Every row comes from one small tree of marks. Brackets hold a mark, then the marks that hang from it, in the order of their numbers. Every link used is in the known rows. Which tree was each row made from?
Known rows:
[q266 [q628 [q146 q642 [q908 q53]] q359]]: [ 0.07  0.12 -0.35  0.10  0.03 -0.02 -0.13  0.11 -0.32 -0.04 -0.30  0.05
  0.43 -0.15 -0.01  0.12  0.29  0.02 -0.03  0.14  0.19  0.00]
[q628 [q146 q141 q187 q908] q266 q359]: [ 0.16  0.04 -0.31  0.13 -0.07  0.14 -0.19  0.06 -0.28  0.03 -0.38  0.17
  0.48 -0.31 -0.23  0.20  0.43  0.06 -0.01  0.13  0.18  0.00]
[q187 [q146 q141 [q628 q266 q359] q642]]: [ 0.30 -0.02 -0.38  0.16 -0.13  0.14 -0.41  0.02 -0.22 -0.06 -0.49  0.09
  0.35 -0.10 -0.18 -0.03  0.43 -0.01  0.01 -0.04  0.33 -0.01]
[q53 [q628 [q146 q187] q266 q359] q908]: [ 0.10  0.14 -0.26 -0.01  0.12  0.05 -0.02 -0.03 -0.26  0.15 -0.13  0.24
  0.08 -0.18 -0.44  0.43  0.40  0.08  0.00  0.06  0.20  0.03]
[q146 q141 q187 q642 [q908 [q53 [q628 q266]] q359]]: [ 0.42  0.11 -0.17  0.21  0.28 -0.03 -0.28  0.09 -0.11 -0.24 -0.41  0.17
  0.24 -0.32  0.12  0.04  0.48  0.23 -0.23  0.10  0.14  0.02]
[q893 q628]: [ 0.04 -0.15 -0.13  0.07  0.16  0.14 -0.03  0.13 -0.15  0.16 -0.17  0.05
 -0.14 -0.10  0.00  0.06  0.16 -0.03  0.14  0.13  0.08 -0.05]
[q53 [q628 [q146 q141 q187 q642] q266] [q908 q359]]: [ 0.30 -0.01 -0.20  0.18  0.25  0.02 -0.27 -0.03 -0.16 -0.12 -0.29  0.32
  0.09 -0.23  0.04  0.35  0.44  0.12 -0.18  0.05  0.12  0.00]
[q187 [q146 q628 q642 [q908 q53]]]: [ 0.25  0.07 -0.18  0.20  0.00  0.18 -0.34  0.11 -0.28 -0.30 -0.40  0.00
  0.17  0.09  0.15 -0.17  0.40 -0.05 -0.07  0.02  0.27  0.06]
[q359 [q628 [q146 q908] q266]]: [ 0.02  0.04 -0.36  0.03  0.03  0.26 -0.05  0.06 -0.36  0.12 -0.20  0.14
  0.07 -0.10 -0.23  0.23  0.25 -0.08  0.21  0.22  0.17 -0.04]
[q187 [q146 q141 q628 q642 [q908 q53 q359]]]: [ 0.36 -0.01 -0.26  0.30  0.12  0.10 -0.56  0.07 -0.22 -0.39 -0.48  0.01
  0.35 -0.02  0.24 -0.26  0.42  0.10 -0.24  0.00  0.11  0.04]
[q893 [q628 [q146 q187] q266]]: [ 0.14 -0.03 -0.29  0.10  0.04  0.23 -0.16  0.17 -0.27  0.26 -0.21  0.12
 -0.03 -0.25 -0.12  0.33  0.35 -0.02  0.13  0.13  0.09 -0.04]
[q146 q141 q187 q642 [q908 q53 [q359 q628]]]: [ 0.37  0.03 -0.02  0.24  0.22  0.03 -0.45  0.05 -0.21 -0.25 -0.47  0.22
  0.26 -0.20  0.30 -0.13  0.43  0.12 -0.29  0.11  0.18 -0.04]
[q53 [q628 q266] [q908 q146 q359]]: [ 0.08  0.05 -0.37  0.13  0.31  0.06 -0.07 -0.01 -0.10  0.00 -0.10  0.04
 -0.08 -0.04 -0.17  0.29  0.18  0.24 -0.06  0.09  0.03 -0.01]
[q359 [q628 [q146 q141 q187 [q908 q53]] q266]]: [ 0.26  0.05 -0.29  0.16  0.10  0.21 -0.30  0.04 -0.38 -0.05 -0.35  0.22
  0.20 -0.27 -0.10  0.18  0.44  0.04 -0.08  0.20  0.18  0.00]
[q908 q53 [q146 q187]]: [ 0.09  0.04 -0.11  0.17  0.08  0.16 -0.32  0.08 -0.16 -0.11 -0.29  0.02
  0.10 -0.04  0.12  0.08  0.31  0.13 -0.24  0.09  0.14 -0.02]
[q893 [q628 q146 q359]]: [-0.03 -0.08 -0.35  0.05  0.06  0.09 -0.13  0.06 -0.25  0.29 -0.15  0.04
  0.13 -0.17 -0.16  0.15  0.25 -0.03  0.14  0.16  0.07 -0.05]
[q146 q141 q187 [q628 q266] q642 [q908 q53 q359]]: [ 0.51  0.09 -0.26  0.34  0.15  0.11 -0.43  0.14 -0.17 -0.27 -0.57  0.02
  0.40 -0.33  0.18 -0.12  0.53  0.20 -0.18  0.06  0.14  0.00]
[q908 [q359 q628]]: [ 0.01 -0.04 -0.18  0.03  0.16  0.11 -0.22  0.03 -0.19  0.09 -0.21  0.11
  0.02 -0.05 -0.07 -0.01  0.14  0.07 -0.02  0.09  0.05 -0.12]
[q359 [q628 [q146 q141] q266]]: [ 0.07 -0.12 -0.37  0.07  0.06  0.24 -0.21 -0.04 -0.30  0.11 -0.26  0.20
  0.06 -0.18 -0.22  0.24  0.24 -0.06  0.11  0.18  0.14 -0.07]
[q141 [q146 q187 q628 q642]]: [ 0.32  0.02  0.12  0.16 -0.09  0.25 -0.35  0.12 -0.20 -0.09 -0.51  0.22
  0.01  0.01  0.18  0.04  0.41 -0.09 -0.21 -0.08  0.30 -0.05]
[q893 [q628 [q146 [q908 q359]] q266]]: [ 0.10 -0.01 -0.53  0.16  0.17  0.13 -0.11  0.18 -0.22  0.19 -0.14 -0.03
  0.14 -0.27 -0.08  0.19  0.24  0.08  0.18  0.20 -0.07 -0.06]
[q893 [q628 [q146 q187] q266 q359]]: [ 0.12  0.04 -0.40  0.07 -0.02  0.14 -0.16  0.12 -0.27  0.36 -0.22  0.09
  0.18 -0.31 -0.28  0.30  0.39  0.03  0.12  0.11  0.13 -0.06]
[q146 q187 q642 [q908 [q359 q628]]]: [ 0.23  0.07  0.03  0.13  0.09  0.09 -0.28  0.11 -0.22 -0.11 -0.41  0.24
  0.15 -0.07  0.24 -0.03  0.37  0.04 -0.12  0.10  0.22 -0.05]

Which tree is each row?
[ 0.41  0.09 -0.21  0.25  0.19  0.05 -0.41  0.08 -0.21 -0.18 -0.47  0.19
  0.31 -0.33  0.14 -0.04  0.45  0.16 -0.19  0.12  0.23 -0.08] -> [q146 q141 q187 q642 [q908 q53 [q359 [q628 q266]]]]
[ 0.15  0.03 -0.46  0.14  0.00  0.08 -0.06  0.13 -0.25  0.19 -0.25  0.03
  0.29 -0.27 -0.06  0.18  0.38 -0.06  0.25  0.20  0.24 -0.05] -> [q893 [q628 [q146 q642 q908] q266 q359]]
[ 0.32  0.06 -0.40  0.22  0.13  0.06 -0.49  0.04 -0.25 -0.20 -0.38  0.15
  0.30 -0.15  0.03 -0.09  0.38  0.09 -0.15  0.06  0.22 -0.07] -> [q187 [q146 q141 q642 [q908 q53 [q359 [q628 q266]]]]]
[ 0.24  0.03 -0.40  0.17  0.26  0.07 -0.26  0.05 -0.21 -0.07 -0.30  0.06
  0.25 -0.30 -0.13 -0.06  0.26  0.19 -0.06  0.17  0.06 -0.09] -> [q146 q141 [q908 q53 [q359 [q628 q266]]]]
[ 0.11 -0.10 -0.18  0.16  0.07  0.10 -0.35  0.07 -0.17 -0.22 -0.32  0.14
  0.28  0.00  0.04 -0.10  0.23  0.09 -0.15  0.02  0.02  0.01] -> [q187 [q146 q141 [q908 q359]]]
[ 0.10  0.12 -0.24  0.16  0.14  0.08 -0.32  0.13 -0.24 -0.12 -0.25  0.04
  0.34 -0.19  0.09  0.04  0.36  0.14 -0.23  0.11 -0.03 -0.02] -> [q628 [q146 q187 [q908 q53 q359]]]
[ 0.05 -0.08 -0.31  0.10  0.03  0.04 -0.17  0.06 -0.21  0.20 -0.23  0.07
  0.17 -0.16  0.06  0.13  0.33 -0.10  0.13  0.15  0.19 -0.07] -> [q893 [q628 [q146 q642] q359]]
[ 0.27 -0.03 -0.27  0.19  0.15  0.09 -0.24  0.06 -0.18 -0.09 -0.41  0.16
  0.24 -0.22  0.08 -0.01  0.30  0.06  0.03  0.15  0.19 -0.09] -> [q146 q141 q642 [q908 [q359 [q628 q266]]]]
[ 0.34 -0.03 -0.19  0.30  0.19  0.10 -0.43 -0.03 -0.19 -0.12 -0.42  0.25
  0.11 -0.15  0.17  0.21  0.39  0.16 -0.22  0.07  0.24 -0.08] -> [q53 [q908 [q146 q141 q187 q642] [q359 [q628 q266]]]]
[ 0.08 -0.13 -0.08  0.11  0.01  0.19 -0.22  0.06 -0.23 -0.22 -0.32  0.17
  0.17  0.06  0.00 -0.03  0.24 -0.04 -0.06  0.05  0.17  0.05] -> [q187 [q146 q141 q908]]
[-0.01  0.03 -0.26  0.03  0.22  0.08 -0.08  0.06 -0.22 -0.03 -0.13  0.10
  0.06 -0.02 -0.03  0.16  0.23  0.08 -0.02  0.18 -0.08  0.05] -> [q53 [q628 [q146 [q908 q359]]]]
[ 0.27  0.16 -0.14  0.11  0.03  0.20 -0.28  0.14 -0.26  0.10 -0.32  0.25
  0.10 -0.17 -0.16  0.13  0.30  0.10 -0.16  0.01  0.17 -0.14] -> [q141 [q146 q187 [q908 [q359 [q628 q266]]]]]
[ 0.15 -0.04 -0.37  0.16  0.06  0.17 -0.03  0.18 -0.23  0.09 -0.23  0.06
  0.08 -0.20  0.10  0.22  0.34 -0.11  0.26  0.22  0.19 -0.03] -> [q893 [q628 [q146 q642 q908] q266]]
[ 0.03 -0.06 -0.47  0.07 -0.04  0.10 -0.18 -0.02 -0.21  0.13 -0.27  0.08
  0.38 -0.29 -0.33  0.20  0.27  0.02  0.09  0.12  0.13 -0.08] -> [q628 [q146 q141] q266 q359]
[ 0.16  0.02 -0.06  0.17  0.03  0.05 -0.22  0.13 -0.09 -0.14 -0.33  0.14
  0.22 -0.06  0.23 -0.03  0.23  0.00 -0.17  0.00  0.16 -0.13] -> [q141 [q146 q642 [q908 q359]]]
[ 0.46  0.02 -0.18  0.29  0.07  0.17 -0.35  0.15 -0.17 -0.22 -0.59  0.10
  0.33 -0.25  0.18 -0.06  0.49  0.14 -0.08  0.05  0.15  0.00] -> [q146 q141 q187 [q628 q266] q642 [q908 q359]]
[ 0.25 -0.12 -0.45  0.27  0.17  0.09 -0.26  0.13 -0.17  0.01 -0.32  0.07
  0.26 -0.32  0.20  0.13  0.35  0.03  0.10  0.21  0.03 -0.05] -> [q893 [q628 [q146 q141 q642 [q908 q359]] q266]]
[ 0.27  0.25 -0.28  0.08  0.07 -0.03 -0.07  0.06 -0.16 -0.01 -0.27  0.11
  0.22 -0.22 -0.20  0.10  0.38  0.03 -0.10  0.05  0.34 -0.07] -> [q141 [q146 q642 [q908 [q53 [q628 q266 q359]]]]]
